Each row was made from one small tree. Brackets hold a mark, then the marks that hang from it, in alphabetical order. Every link used is in the known rows. Write each row's tree.
Known rows
(guzut (fodeso (zotusi vebev zolid))): [ -5 -32   8 -27 -22 -12   3  13  12  23  -3   9  10  -3 -15  -6  -4 -25
 -18 -16   3   6  15  -3  31  -5  10  24   8 -24   5  34  -8 -20   7  12
  -6 -38]
(guzut zolid (zotusi fodeso (vebev zulad))): [-11 -17  16  -4   5  15  18  25  32 -43 -26  15  40 -73 -14  -5  18  22
 -34   0   4 -19 -46  25   1   7  36  22  19 -34 -20 -27  70 -59  51  36
  35  26]
(vebev zulad): [ 40   6 -13   6   4 -18 -20 -15   8 -41  -5   6 -41 -11  40  -8  10 -20
   6  15   5 -14  20  -3 -11  34 -27 -54   1  10  28 -15  -8  60 -10 -29
  -2  48]
(zolid (fodeso (zotusi vebev)) guzut): [ -5  -6 -42  28 -21  28  -5 -14  -8  56  30  -8 -20  27  14  27 -19  30
   1 -16 -13  13  24 -64  -9  35   5  41  51 -18  -7   2 -34 -39 -28 -17
 -15 -22]
(guzut (fodeso (zotusi (vebev zulad) zolid))): [-36 -38  14 -19  -8  -5  -5  22  -8 -20  -7  11   5   0  -1 -16 -20 -38
  -9 -16   3   3   4   6  31   8  -1  16   3 -57  -3  11  15 -27  17  -4
 -12   4]
(zolid guzut): [ 39  15 -30  16 -13 -21 -24 -17  27  26   6 -11 -32 -10  12  10  -6  -4
  -3   5   2  -7  44 -35 -19  28 -28 -14  23  30  10   7 -40  41 -20 -29
  26   5]
(fodeso (zolid guzut) (zotusi vebev)): [ -5  -9   0 -10 -24   3 -22 -14   6  33  43   3 -38  27  42  31 -32  13
  22  -6  -2   5  39 -13  11  25 -14  55  25  -2  16  12 -31 -38  -3 -15
   4   6]
(guzut zolid (zotusi fodeso)): [ 38   6  -1 -12 -14   0  29  10  43  15 -27   4  22 -86  -1 -18  21   7
 -55   8  -4 -14 -31  22 -14 -23  26 -10  39  19  18   6  58 -23  30  59
  47 -13]
(zolid (guzut fodeso zotusi)): [ 36  12   6  -6  12 -11   5  23  26  42   3  13  -8 -80  -1 -14  -2   1
 -67  -1   1 -19  13 -28 -22   3 -18 -20  41  14   0  32  -1 -20  -1  37
  62  33]
(guzut (fodeso (zotusi (vebev gopu) zolid))): [-33 -20   6 -24 -17  -6 -12   0 -35  42 -19  -5  18  13 -26 -20  -8 -43
  -2 -29  11   4 -15 -11   4 -30  14  13  -3 -22   6  36   3 -21   2  30
   6  -7]
(zotusi (vebev gopu zulad) (zolid fodeso)): [-57 -10 -18  27  15  17 -17   0 -48 -37 -26 -29  20  36 -22   9   8  -1
  34 -18  -2  23 -27 -36 -10  17   8  -5 -18 -35 -21 -24   5  15  -5 -15
 -37  34]
(fodeso (zotusi vebev (zolid guzut))): [-27 -12 -12   6 -42 -11 -12  -1  11  44  11  -3  -9  31 -21  11 -25  -6
   0 -10   8   8  28 -30  19   3  -6  46  13 -14 -15   7 -34 -13  -1 -41
  -3 -51]
(gopu vebev (zotusi fodeso)): [ 46  40 -20  11  23  -5  13 -13  25  19  40  27  37 -28  22 -31   4  22
   0  37 -26 -31  21  54  31 -22  -9  -9  -1   4   1  -3 -20  42 -26  -1
 -16 -79]
(zolid (fodeso (zotusi (vebev gopu))) guzut): [-32   4 -47  29 -17  31 -15 -24 -54  78  12 -18 -15  40   1  24 -21  13
  17 -33  -6  10  -7 -70 -35  12   6  29  42 -14  -5   7 -26 -37 -33   0
  -5  16]
(zulad zotusi): [101  18   5  -8 -23 -25   6 -21  13  -1  20  13 -67 -45  14 -10  23 -14
 -12 -13  19  -8   9  -8   8   9  -5 -45  -3  41  33  24 -33  47 -33  -2
   7  21]
(fodeso zolid (zotusi vebev)): [ 22 -11   9 -23 -25   4 -13 -21  10  13  41   9 -36  27  54  13   0   0
  31   0  -1   6  24  11  21  24   0  32   5  13  35   7 -16 -19   1  -1
 -19   4]
(zolid fodeso): [ 56  14 -39  19   0   8   1 -18  15   9   3 -16 -18   0  29  12  23  11
  -4   3 -14  10  20 -38 -15  36   1 -41  21  33  24   1 -16  43 -31   2
 -20  -4]
(zotusi vebev (zolid fodeso)): [ -2 -14 -19  20 -10   6   2  11  18  -5  -1 -21  25  29 -25  30  33  24
   5  -2 -10  29  11 -36  17  27  23   8  -6   1 -19 -11 -18  21  -4 -14
 -42 -46]
(guzut fodeso zolid (zotusi vebev)): [  43  -17   25  -40    9    0   11   25   55   10  -20   18   29 -110
  -24  -19   39   -2  -59   -5    1  -37  -29    2  -12   11   32    7
   36   -9  -13   25   55  -55   28   77   57   27]
(zotusi fodeso (vebev zulad)): [-19 -23 -22  23   4   8  -8  -5  17 -53  -6   2  19  -3   8  25  14  23
  16  11   0  12   9  11  23  34  21  13 -11 -16  -8 -35   3  -1  31 -25
 -10   0]
(fodeso (zolid guzut) (zotusi (vebev gopu))): [-37  -4   1  -5 -21   7 -32 -31 -35  52  26 -10 -35  39  26  14 -37 -12
  43 -21   6   6   9 -21 -16  -5 -15  47   9  -2  15  17 -21 -41 -13   5
  15  42]
(vebev zotusi): [ 60   7  18 -18  -1 -20   0 -13  23  -7 -20   5 -35  13  12   6  27 -18
 -16  25  11 -18   3   6 -50  11  -9 -55  -7  66  13  -4   3  39  -9  -6
  15   9]
(guzut (fodeso (zotusi (vebev gopu))) zolid): [  2 -21   4 -42 -12   2 -10 -23 -19  54 -30   2   9 -45  -5 -25  -1 -50
 -12 -34  10 -29 -37  -8 -30 -20  28  19  38 -21  15  44  41 -53  -1  62
  44  37]
(gopu vebev): [ 76  24 -25 -10  16 -10  -6 -27  52   9  18  22  -5 -16   7 -20  37   0
  18  37 -10 -40  25  16   2  21 -24 -32  -2  40  29   4 -31  58 -36  -8
  -9 -25]
(vebev gopu zotusi zulad): [  0   8  24 -11  21  -8 -19 -22 -43 -32 -44  -1 -41  32  13 -15   4 -46
  11   6  21 -22 -34   7 -75   2 -24 -70 -18  28  11 -20  27  32 -11  -6
  21  89]
(zolid fodeso (guzut (zotusi (vebev gopu)))): [-21  16 -21  34  11  28  -7   5 -25  50   4 -10  13 -13 -30  11  16  39
 -13 -17  -4   3 -25 -66 -43   9  10  14  23   6 -29  -8  -8 -39 -12  22
  22  38]
(vebev gopu (zotusi (zolid guzut))): [-30   8  21  -6  -4 -24 -12  -3 -26  30 -46 -29 -11  49 -45   0 -17 -41
  -2  -6  23  -1 -14 -23 -66 -40 -24 -23 -17  37 -18   7   6  24  -6 -16
  36  13]
(zulad (zotusi zolid)): [ 63   8  22 -14 -34 -31  13   0   4  -7   7   1 -40 -28 -15 -14  14 -25
 -10 -20  22  11   8  -5  27 -15  -6 -39 -20  24  19  28 -25  54 -19 -13
  -6 -13]
(zotusi fodeso (vebev gopu) (zolid guzut)): [-82 -10 -30  25 -11  -3 -14  -5 -14  26 -28 -33  46  27 -61  30 -14  10
  25 -15   8  37   0 -27  11 -32  24  51 -19 -18 -38  -2 -18 -14  26 -16
  15 -36]

Which tree is each row?
[ 15   8  -9 -14 -28  -6 -13 -16  -5  44  37  -4 -60  18  64   8 -48 -16
   9  -7  -3   2  41  -6  -8   2 -34  12  34  17  48  27 -25  -9 -18  -7
  12  17] => (fodeso (zolid guzut) zotusi)
[  9   2  -7   6 -10   5   9 -21 -24   8   2  -3  -6 -21 -25  12  20  13
  17 -32  21  18 -28  -2  18 -17  44  11 -26   9  -3  12 -14 -13   1  18
   8   8] => (zulad (zotusi fodeso (vebev gopu)))
[ -9   1  22  -8  42  15  29  20   1 -47 -19   2  12  47 -20 -11   5  -1
  -1  21 -15 -17 -18  20 -21   3 -26 -41 -17   7  -9 -29  23  16 -28 -20
 -48 -14] => (gopu (vebev (zotusi (zolid fodeso)) zulad))
[ -4  -5   4 -19 -21   5 -27 -31 -36  32  22   0 -27  43  39   3  -6 -19
  46 -16   5   4  -7   9  -8  -1   4  17  -5  11  37  13  -7 -20  -3  18
  -7  33] => (fodeso zolid (zotusi (vebev gopu)))
[-49  -2   6   8 -13   1  10  20 -11  14 -26  -9  57  -9 -59  -5  26  14
 -11  -5   8  24 -44   7  13 -40  41  16 -28  10 -25  -9  19 -22  41  32
  12 -27] => (guzut (zotusi fodeso (vebev gopu) zolid))
[-46  32 -20  34  -8 -17  -9 -10 -48  50  -7 -25  35   9 -13 -13 -56  -8
   0  -9  -5  16   2   0   3 -69 -10  15  -4 -23 -27  17 -12  32  -2 -17
  18 -47] => (vebev (gopu (zotusi fodeso (zolid guzut))))
[-19 -11  10   7 -18  -3  24  34  31  -8 -12   3  51 -20 -50   3  32  35
 -30   8   0  23 -16  14  37 -17  42  30 -17   3 -28 -15  15 -17  47  14
   1 -65] => (guzut (zotusi fodeso vebev zolid))
[ 58  44   1   8  35 -10 -15  -7   7 -15  43  39  -6 -20  40 -51  -6 -12
  12  37 -17 -60  20  47  12  10 -45 -42   1 -17   5 -16 -18  66 -41 -29
 -22   1] => (gopu (vebev zulad) zotusi)
[ -4 -15 -22  18  -6  33  -2  -6 -28  -8  21   7 -23  26  37  10  -4  15
  12 -11  -6   6  -1 -29  -1  53   5   2  30 -34  10 -24  -2 -17 -13 -18
 -44  21] => (zolid (fodeso (zotusi (vebev zulad))))
[  9 -17  31 -22   1  -7  12  43  37  -3  -8  12  40 -54 -46 -16  35   1
 -48   0   3   1  -5  -2  20  -2  23  12 -12  -5 -21  13  14 -22  32  38
  22 -13] => (guzut fodeso (zotusi vebev zolid))
[ 17  33 -15  15  36   1  10  -3   0 -22  35  33  31 -25  35 -36 -17  14
   7  34 -23 -36  11  62  33  -9 -21 -16   0 -27   1 -21  -3  41 -18 -18
 -22 -33] => (gopu (vebev zulad) (zotusi fodeso))
[-36  -9 -11  -3   6   9 -16 -25 -11  -4  -1 -18  19  23  16  30  13  19
  50  -4   0  30  -4  19  12 -14  28  38 -26  12  12  -1   4 -23  29  24
  -1  15] => (zotusi (fodeso zolid) (vebev gopu))
[ 25  13   5  20  12  -6 -29  -2 -10 -30  33  24  -5 -13  39 -14   0   1
  11  19   1 -25  18  12  13  34 -12  -7  -5 -35 -28 -28 -10  40  -6 -41
 -14  12] => (gopu (zotusi (vebev zulad)))
[  0 -10  43 -16   3 -25   3  16   2 -55 -44  -2 -24  37  -6  -7  -1 -41
  -8  17  18  -4  -8  20 -29   3 -24 -51 -30  19  -4 -19  26  40   7 -32
  -3  23] => (vebev (zotusi zolid) zulad)
[-16   0   7  12   2   1  20  15   2  13 -26 -31  -7  52 -22  24 -17   5
 -25  -4  -3  20   8 -42 -43  -7 -15 -14   6  30 -24   0   2   8 -17 -21
  -1 -22] => (vebev (zotusi (zolid fodeso guzut)))
[-54 -30  -9  19  -1  -2  -2  16  12 -58 -24 -10  38  15 -22  19   6  17
  22   3   1  27   4  13  43  11  19  23 -29 -30 -25 -34   7   9  40 -32
 -24 -31] => (zotusi fodeso (vebev zulad) zolid)
[ 27  14  -1  11  -9   4  30  35   6  12  -4 -10   9 -18 -14 -10  23  14
 -44   2 -12  15 -12 -23  -5  -2   3 -40   9  26   9   2   9  22  -7  26
 -16 -21] => (guzut (zotusi (zolid fodeso)))
[-37 -17   8  -4  -9  12 -27  -3 -13 -12  37   7 -50  28  53  21 -51   6
  34 -12   2  -1  31  -4  10  34 -26  47  17 -38  11  -6 -14 -39   6 -30
  -5  54] => (fodeso (zolid guzut) (zotusi (vebev zulad)))
[-61 -25 -12  18  19  14 -15   1  16 -50  14 -12   1  14  29  50 -36  40
  34   5  -4  25  32   9  28  27   2  58  -4 -35 -11 -22  -5 -44  35 -24
   4  29] => (zotusi (fodeso (zolid guzut)) (vebev zulad))
[-57  -3 -12   9 -36  -4 -29 -14 -38  67  -3 -17  -6  44 -34   0 -33 -29
  18 -27  14  10  -3 -39  -9 -23  -1  40   2 -15 -16  13 -26 -14  -7 -21
  10 -18] => (fodeso (zotusi (vebev gopu) (zolid guzut)))
[ 38  -5  -7   5 -17   0  24  -7  20 -21  18   8 -10 -35 -13  25  24  33
   2 -16  14  22   1   3  44   3  43  21 -19  14  -7   6 -25  -9   6  -2
  -3 -26] => (zulad (zotusi fodeso vebev))
[-11   3  20 -22  37  10  24  -3  36  -6  10   7  11  31   8  20 -20  32
  12  31 -14  -8  19  47  -9 -20 -16  27  -5  37   4   1   5 -40  -3   5
  15 -27] => (gopu (vebev (zotusi (fodeso (zolid guzut)))))
[  5   3  41 -24  33 -11  10  14  14 -55 -27  19  -2  30 -29 -27   8 -24
   5  36   2 -35  -8  46 -18  -6 -38 -45 -36  16  -4 -24  17  38 -15 -32
 -14 -10] => (gopu (vebev (zotusi zolid) zulad))
[ 25  -6 -30  12 -22  24   2 -11  -4  33  28   1 -14  23  29  20  11  21
   2  -9 -13  10   7 -36  -1  38  25   9  33   0  17  -2 -16 -16 -23   2
 -38 -26] => (zolid (fodeso (zotusi vebev)))
[-31  -3 -26  24  -2  14 -10 -10 -26  12 -21 -36  27  40 -36  17  30   5
  28 -17  -3  31 -14 -45  -9   3  20   1 -17  -1 -17  -5  -9  14 -11   2
 -30 -12] => (zotusi (vebev gopu) (zolid fodeso))
[-26 -18 -14  10 -19  -9   3   5  34 -16 -15 -14  46  15 -36  25  24  24
  12   7   0  36  13   6  43  -5  31  33 -26   3 -20 -12 -11  11  37 -18
 -16 -76] => (zotusi fodeso vebev zolid)
[-32 -19  27  -1  19  19  11  28  14 -68  13  17  15 -24  28  13   8  43
   1   8  -7  14 -11  42  30  14  21  25 -17 -18   2 -32  35 -53  51  26
   0  38] => (guzut (zotusi (fodeso zolid) (vebev zulad)))
[-45   0  22   7  24   8   7   6 -70 -28 -56 -29  -7  64 -12  -4  -7 -34
   6 -11   5  15 -46 -14 -61 -14 -14 -62 -20   6  -5 -18  40  22 -15  -1
 -20  49] => (vebev gopu (zotusi (zolid fodeso)) zulad)
[ 46  12  22 -17  12 -16  20   7   2 -45  16  27 -32 -26 -24 -40   5 -21
   8  -4  11 -26  -4  30  39  -6 -29 -34 -28  -6  10   9 -19  47 -36 -27
 -28   7] => (gopu (vebev (zulad (zotusi zolid))))
[-33  -7  25 -17  35  -5  33  21  12 -55 -35  11  31  37 -34 -12  -1  -1
   2  30  -5 -13 -17  61   3 -30 -12 -19 -32   6 -10 -30  24  10  10 -20
 -18 -43] => (gopu (vebev (zotusi fodeso zolid) zulad))
[  9  10  25  -3  -9 -26  -6  -7 -62 -29 -18  -4 -49 -12 -21 -27  -7 -51
  15 -37  30   7 -29  -3   1 -28 -21 -56 -39  -4  17  13  -1  52 -20 -15
  -3  68] => (vebev gopu (zulad (zotusi zolid)))
[  3  32  -9   5  32   5  10  -7  21  24  62  16  30  -8  45  -2 -44  36
  17  30 -31 -18  45  53  36 -32 -27  40   8 -12  -1  13 -25   0 -18  -2
  -3 -60] => (gopu vebev (zotusi (fodeso (zolid guzut))))
[ 23  12  14 -10  -1   4  26  16  26  -6  18   6   4 -33  39   4  14  26
 -24  13 -10  15  -1  38  16 -14  15  -7   0  35  33   5  20 -15  29  48
  14   4] => (guzut (zotusi (fodeso zolid)))
[ 50   2  30 -38  20  -8  12  25  29  -6  14  15  -8 -68  44 -14  14  -7
 -43   6  -6 -10   6  20   1   0  -9 -26  11  23  40  34  25 -20  15  72
  34  56] => (guzut (fodeso zolid) zotusi)
[  9  42 -24  28  23   9  12  12   2  43  42  -6  38   9 -11 -20 -31  21
  -7  16 -34 -16  29 -11  16 -17 -38   7  19 -24 -31  10 -39  42 -55 -28
 -34 -80] => (gopu vebev (zotusi (zolid fodeso guzut)))
[  16  -24   33  -30   23    7    6   34   31  -32  -31   26   22 -108
  -12  -26   21  -12  -50   -8    5  -45  -39   11  -13   19   20    1
   29  -40  -17    8   69  -59   33   57   53   73] => (guzut fodeso zolid (zotusi (vebev zulad)))
[-36   0  14   1  22   3   4 -19 -50 -30 -54 -10  -4  35   9  -1  -7 -19
   5   5  12   1 -44  23 -54 -21  -2 -47 -23  19   7 -26  41   2  16   7
  15  53] => (vebev gopu (zotusi fodeso) zulad)
